Known rows, with every way that one mark hangs from another
K_621(K_428(K_378 K_687) K_758(K_909)): [ 0.50  3.72  4.91 -5.08 -0.78 -0.73 -4.38 -1.25 -0.92  0.61  3.68  5.96
  0.80  4.65  4.84 -1.91  1.81 -1.83 -0.66  5.90 -4.87  2.69 -2.45 -2.19]
K_428(K_378 K_621 K_687(K_758)): [ 0.01 -1.63  1.61 -4.36  2.18 -2.16 -2.01  0.82  0.32  1.45 -0.29  5.29
  0.91  2.32  0.75 -0.09  2.42 -3.68 -1.65  4.22  2.10  0.24 -4.14 -0.06]
K_621(K_428(K_687) K_758(K_378)): [-4.81  3.27  3.91 -2.69 -1.44 -0.82 -3.43 -1.27 -1.74 -1.26  7.40  6.32
  0.98  4.45  4.00 -0.72  1.00 -1.20  1.46  3.65 -0.51  4.29 -1.59 -2.24]
K_687(K_758(K_378(K_428) K_621 K_909)): [ 0.28  2.51  0.49 -2.86  2.95  0.12 -1.73  1.93 -2.03 -1.90  4.15 -0.50
 -0.81 -5.43  3.78  0.26 -0.65 -1.04 -2.10 -5.37  1.28  4.12 -3.68 -4.21]
K_428(K_621 K_687(K_758(K_378 K_909))): [-0.70  0.70  1.64 -4.12  2.48 -1.80 -1.11  0.64 -0.52  0.22  3.64  5.46
  0.78 -2.18 -0.14 -0.57  1.53 -4.08 -0.54 -1.06  1.95  2.76 -2.15 -2.31]
K_826(K_758(K_378 K_621 K_909)): [ 2.33  2.32  2.26 -3.49  0.93 -0.30 -0.63  0.77 -1.10 -3.16  4.04  0.54
 -0.37 -6.68  2.73 -0.25 -0.80 -0.95  0.59 -4.04  0.15  5.29 -1.80 -0.71]
K_687(K_758(K_621)): [ 2.06  0.06 -1.87 -0.82  0.76  0.11 -0.30 -0.05 -1.83 -1.62 -0.25  0.60
 -0.24 -2.69  0.77 -0.27 -0.69 -2.99 -1.72  0.04  2.45  2.70 -3.66 -2.35]
K_378(K_428(K_687) K_758(K_621 K_909)): [ 1.34  4.55  1.40 -3.57  3.20 -2.97 -2.08  4.59 -0.28 -0.79  6.03  1.06
 -0.19 -1.93 -1.13 -2.04  0.04 -0.87 -4.32 -0.77 -0.67  3.70 -3.20 -2.59]
K_428(K_621(K_758)): [ 1.78 -0.88  1.89  0.26 -0.60 -0.27 -2.11 -0.29 -0.27 -1.00  0.95  5.14
  0.91  2.68  1.01 -0.16  2.07 -1.23 -1.29 -0.50 -1.46  1.42 -1.49 -1.10]
K_621(K_758): [ 1.71  0.82  0.98  1.14 -0.95  0.96 -1.50 -1.34 -0.69 -2.21  1.64  2.66
  0.29  2.64  0.90 -0.45 -0.55 -0.97 -0.49  0.91 -1.21  2.42 -1.38 -0.78]
K_758(K_378 K_687 K_909): [-0.02  1.93  2.26 -1.73  1.70 -1.02 -1.14 -0.43  1.09  0.13  2.96  1.12
  2.63 -4.82 -0.52  0.20 -0.88 -1.92  1.23 -3.87  2.15  4.34  0.95 -2.80]
K_621(K_428(K_378) K_758(K_909)): [ 3.02  2.31  4.77 -3.09 -1.52  0.82 -3.72 -1.27 -0.86  0.65  0.64  4.18
  0.16  3.09  6.27 -0.93  1.27 -0.63 -0.44  3.14 -4.63  3.05 -2.08 -2.38]
K_428(K_378 K_621 K_687(K_758(K_909))): [ 2.60 -0.20  1.87 -5.64  2.70 -1.95 -2.06  0.55  0.24  1.77 -0.04  5.00
  1.02  0.25  0.37 -0.96  2.42 -4.24 -2.19  2.69 -0.32  0.71 -3.62 -1.47]
K_621(K_758(K_687)): [ 0.44  2.09  0.26  0.99 -0.50  0.24 -2.32 -0.97  1.21 -1.01  2.29  2.23
  2.35  0.94 -1.11 -0.32 -0.27 -1.29 -0.36  0.39  0.78  2.35 -1.20 -1.86]
K_621(K_428 K_758(K_378 K_687 K_909)): [-1.18  4.35  3.43 -2.04 -0.97 -0.34 -3.96 -1.22  0.02  0.20  5.34  4.11
  2.30 -1.16  3.95 -0.53  0.74 -0.99  1.65 -0.92 -0.88  4.93 -0.20 -4.37]
K_621(K_428(K_378)): [ 1.45 -0.41  3.54 -3.35 -1.17 -1.32 -1.99 -0.35 -1.61  1.67 -1.91  3.54
  0.56  2.64  5.99  0.76  0.32 -0.08 -0.01  4.30 -0.03  1.96 -1.53 -1.16]
K_687(K_758(K_378)): [-0.76 -0.26 -0.33 -0.62  1.02  0.73 -0.06  0.07 -1.10 -1.27  0.72  1.49
 -0.47 -1.76  1.74  1.35 -1.53 -1.94  1.66 -0.98  3.82  3.21 -2.13 -1.01]
K_687(K_758(K_621 K_909)): [ 4.00  1.20 -1.13 -2.16  1.21  0.53 -0.40 -0.40 -1.73 -1.47 -0.52  0.32
 -0.17 -5.14  0.58 -1.17 -0.46 -3.95 -2.27 -1.74  0.00  3.26 -3.18 -3.38]
K_826(K_428(K_378) K_758): [ 3.07  1.92  1.37 -2.36 -1.86  0.09  0.49  2.05 -0.45 -2.66 -1.47  3.26
  0.12 -3.32  5.35  1.24 -1.85 -0.70  0.71  2.55 -1.61  1.41 -3.31  2.28]
K_428(K_621(K_758(K_378 K_909)) K_687): [-1.84  1.73  4.84 -2.91  1.35 -1.38 -3.33 -0.26  0.16 -1.27  6.85  6.57
  1.87  1.47  0.17 -1.63  3.09 -2.49 -0.26 -1.23 -1.91  3.76 -0.90 -2.27]

Rows
[ 3.24  0.92  4.78 -5.14 -0.38 -1.42 -2.92 -0.01 -2.07  0.82 -0.57  2.15
  0.76 -1.13  6.14 -1.27  1.83 -1.46 -1.57  1.75 -2.55  3.74 -2.04 -3.87]
K_758(K_621(K_428(K_378)) K_909)
[-1.88  3.39  2.44 -3.01  2.99 -1.94 -2.93  1.66 -0.03 -0.78  6.09 -0.64
  2.15 -6.27  1.46  0.10 -0.10  0.10 -1.72 -6.29  1.94  4.66 -1.43 -4.60]
K_758(K_378(K_428) K_621 K_687 K_909)
[ 1.01  1.35  0.20 -0.73  1.29 -2.03 -1.86  3.09  1.55 -0.73  2.13 -0.06
  2.24 -3.40 -3.34 -0.48  0.67 -1.85 -1.37 -0.89  3.70  4.25 -2.09 -1.84]
K_378(K_758(K_621 K_687))
[ 2.86  5.79 -0.68 -3.42 -0.88 -1.47  1.43  0.89 -0.94 -2.34  3.20  5.29
  0.47 -5.34  1.57 -1.19 -2.61 -3.05 -0.59  2.08 -3.61  2.07 -2.39 -0.15]
K_826(K_428(K_687) K_758(K_909))
[-0.75  1.41  2.98 -2.42  2.92 -3.22 -2.67  2.41  1.07  1.54  4.08  2.81
  2.64 -4.26  1.29  0.94  1.39  0.30 -1.57 -6.58  2.52  2.53 -0.25 -3.77]
K_758(K_378(K_428(K_621)) K_687 K_909)
[-0.43  3.36  3.02 -0.73  0.89  0.49 -3.01 -0.77  1.14 -1.54  5.13  1.95
  2.60 -2.20 -0.13 -0.57 -0.01 -1.50  1.34 -3.30 -0.03  4.68 -0.13 -2.76]
K_621(K_758(K_378 K_687 K_909))
[-2.18  2.33  1.94 -4.31 -0.95 -3.04 -2.00 -0.67 -2.79 -0.04  3.94  4.79
  1.00  0.88  2.82 -1.62  1.14 -2.61 -2.05  3.84 -0.05  3.06 -2.23 -3.87]
K_758(K_621(K_428(K_687)))
[ 5.31  3.93 -1.22 -1.78  0.72 -1.16 -0.27 -0.08  1.60  0.38  0.89  1.24
  1.35 -6.04 -0.18 -0.23 -2.86 -1.64 -0.24 -1.33  0.80  2.20 -0.94 -0.36]
K_826(K_758(K_687 K_909))
[ 0.67 -0.49  4.34 -4.30 -1.40 -1.50 -3.04 -0.10 -2.30  0.13 -0.87  2.11
  0.67  0.93  6.35 -0.07  1.99 -0.72 -1.11  2.95 -0.59  3.03 -2.69 -2.61]
K_758(K_621(K_428(K_378)))
[-1.90  0.95  4.52 -6.24 -0.42 -3.02 -3.72 -0.03 -1.97  0.35  2.88  3.73
  1.28  2.61  4.59 -1.30  2.13 -1.72 -1.55  5.62 -0.44  2.76 -3.04 -2.71]
K_758(K_621(K_428(K_378 K_687)))
[-0.73  5.20  3.04 -6.68 -0.06 -2.70 -2.20  0.68 -1.93 -1.37  7.37  4.36
  0.08 -3.82  4.74 -1.22 -0.20 -1.61  0.35  0.70 -0.44  5.13 -2.24 -2.50]
K_826(K_758(K_378 K_621(K_428(K_687)) K_909))
[-0.56  3.00  0.77 -1.18 -1.60 -0.16  1.66  2.02 -1.31 -3.87  2.48  3.71
  0.15 -5.41  4.78  1.68 -2.65 -0.47  2.71 -1.72  0.16  3.47 -1.61  1.10]
K_826(K_428 K_758(K_378))
[ 2.37  1.33  1.24 -4.82  2.61 -0.46 -1.57 -0.33  0.05  0.63  0.66  2.56
  0.27 -0.19  0.43 -1.28 -0.30 -4.09 -1.28  4.00 -0.25  1.70 -3.36 -1.15]
K_428(K_378 K_687(K_758(K_909)))
[ 2.04  3.97 -1.05 -4.19  0.25 -1.98 -0.74 -1.20 -2.07  1.83  1.80  5.20
 -0.11 -0.64  2.99 -1.52 -1.15 -4.01 -1.52  4.67 -0.15  1.97 -2.64 -3.53]
K_621(K_428(K_687(K_758(K_909))))
[ 1.72  4.56  0.71 -2.42  3.20 -2.37 -1.09  4.14  0.20  0.77  4.90  2.57
 -0.44 -0.28 -1.60 -1.41 -1.56 -0.34 -3.14  0.84 -0.38  2.37 -2.31 -1.41]
K_378(K_428(K_687) K_758(K_909))
[ 3.12 -2.72  4.25 -2.27  1.41 -2.06 -1.88  4.17  1.34  1.11 -2.08  3.50
  0.64  1.93  0.30  0.49  2.99 -0.61 -0.79  1.08  1.43  2.02 -2.44  1.23]
K_428(K_378(K_758) K_621)
[ 1.65  2.98  1.33 -0.83  1.47 -1.69 -3.92  1.50  1.27  0.84  3.96  3.97
  2.38 -0.80  1.01 -0.30  1.91 -0.09 -3.49 -3.71 -1.26  0.99 -1.62 -3.74]
K_378(K_428(K_621(K_758(K_687 K_909))))
[-0.66  1.21  1.31 -5.06 -0.03 -1.43 -2.34  0.01 -1.69  1.91  0.52  4.82
 -0.07  2.98  4.37 -0.33  0.13 -2.90 -0.67  8.12  1.15  1.11 -4.18 -1.48]
K_621(K_428(K_378 K_687(K_758)))
[ 4.15  2.67 -0.07 -0.77  1.70 -1.39 -0.69  2.48  2.25  0.99  0.83  1.08
  1.88 -3.98 -3.70 -0.71 -0.87 -1.99 -0.68 -1.15  1.78  3.79 -0.66 -1.41]
K_378(K_758(K_687 K_909))
[ 3.45  2.30  0.73 -1.50  3.02 -3.46 -2.02  4.96  2.10  2.36  2.14  2.86
  1.79 -3.41 -1.63  0.11  1.31 -0.07 -3.51 -4.29  1.85  1.56 -1.44 -2.45]
K_378(K_428(K_621) K_758(K_687 K_909))
[ 0.31  5.06  0.89 -3.60  2.49 -1.73 -2.53  2.71  0.57 -1.48  6.91 -0.78
  1.03 -8.09  2.90  0.70 -1.39  0.76 -1.02 -6.10  2.12  4.03 -2.06 -2.42]
K_826(K_758(K_378(K_428) K_621 K_687 K_909))
[ 0.48  2.12  3.48 -0.36  0.32  1.26 -2.00 -0.77 -0.34 -2.22  4.04  2.49
  0.77 -0.50  2.01 -0.60 -0.29 -0.91  1.44 -2.65 -1.90  4.74 -0.40 -1.95]
K_621(K_758(K_378 K_909))
[ 1.14  3.44  1.51 -3.20  2.38 -2.89 -2.11  3.46  1.42  0.70  5.17  2.94
  1.36 -6.22  2.67  1.53 -0.02  0.82 -0.73 -6.32  2.75  2.19 -1.28 -1.44]
K_826(K_758(K_378(K_428(K_621)) K_687 K_909))
[-1.69  4.88  2.43 -0.64  1.98  0.03 -3.78  0.92  0.96 -1.10  6.91  1.57
  1.80 -1.90  1.77  0.23 -0.73  0.89 -0.30 -4.75 -0.10  3.81 -1.19 -3.30]
K_621(K_758(K_378(K_428) K_687 K_909))
[-3.84  3.57  1.89  0.28  1.33  0.00 -3.69  1.16  1.08 -1.50  7.03  1.49
  1.82  0.26  1.98  1.40 -0.72  1.60  0.27 -3.13  2.07  3.20 -1.56 -2.35]
K_621(K_758(K_378(K_428) K_687))
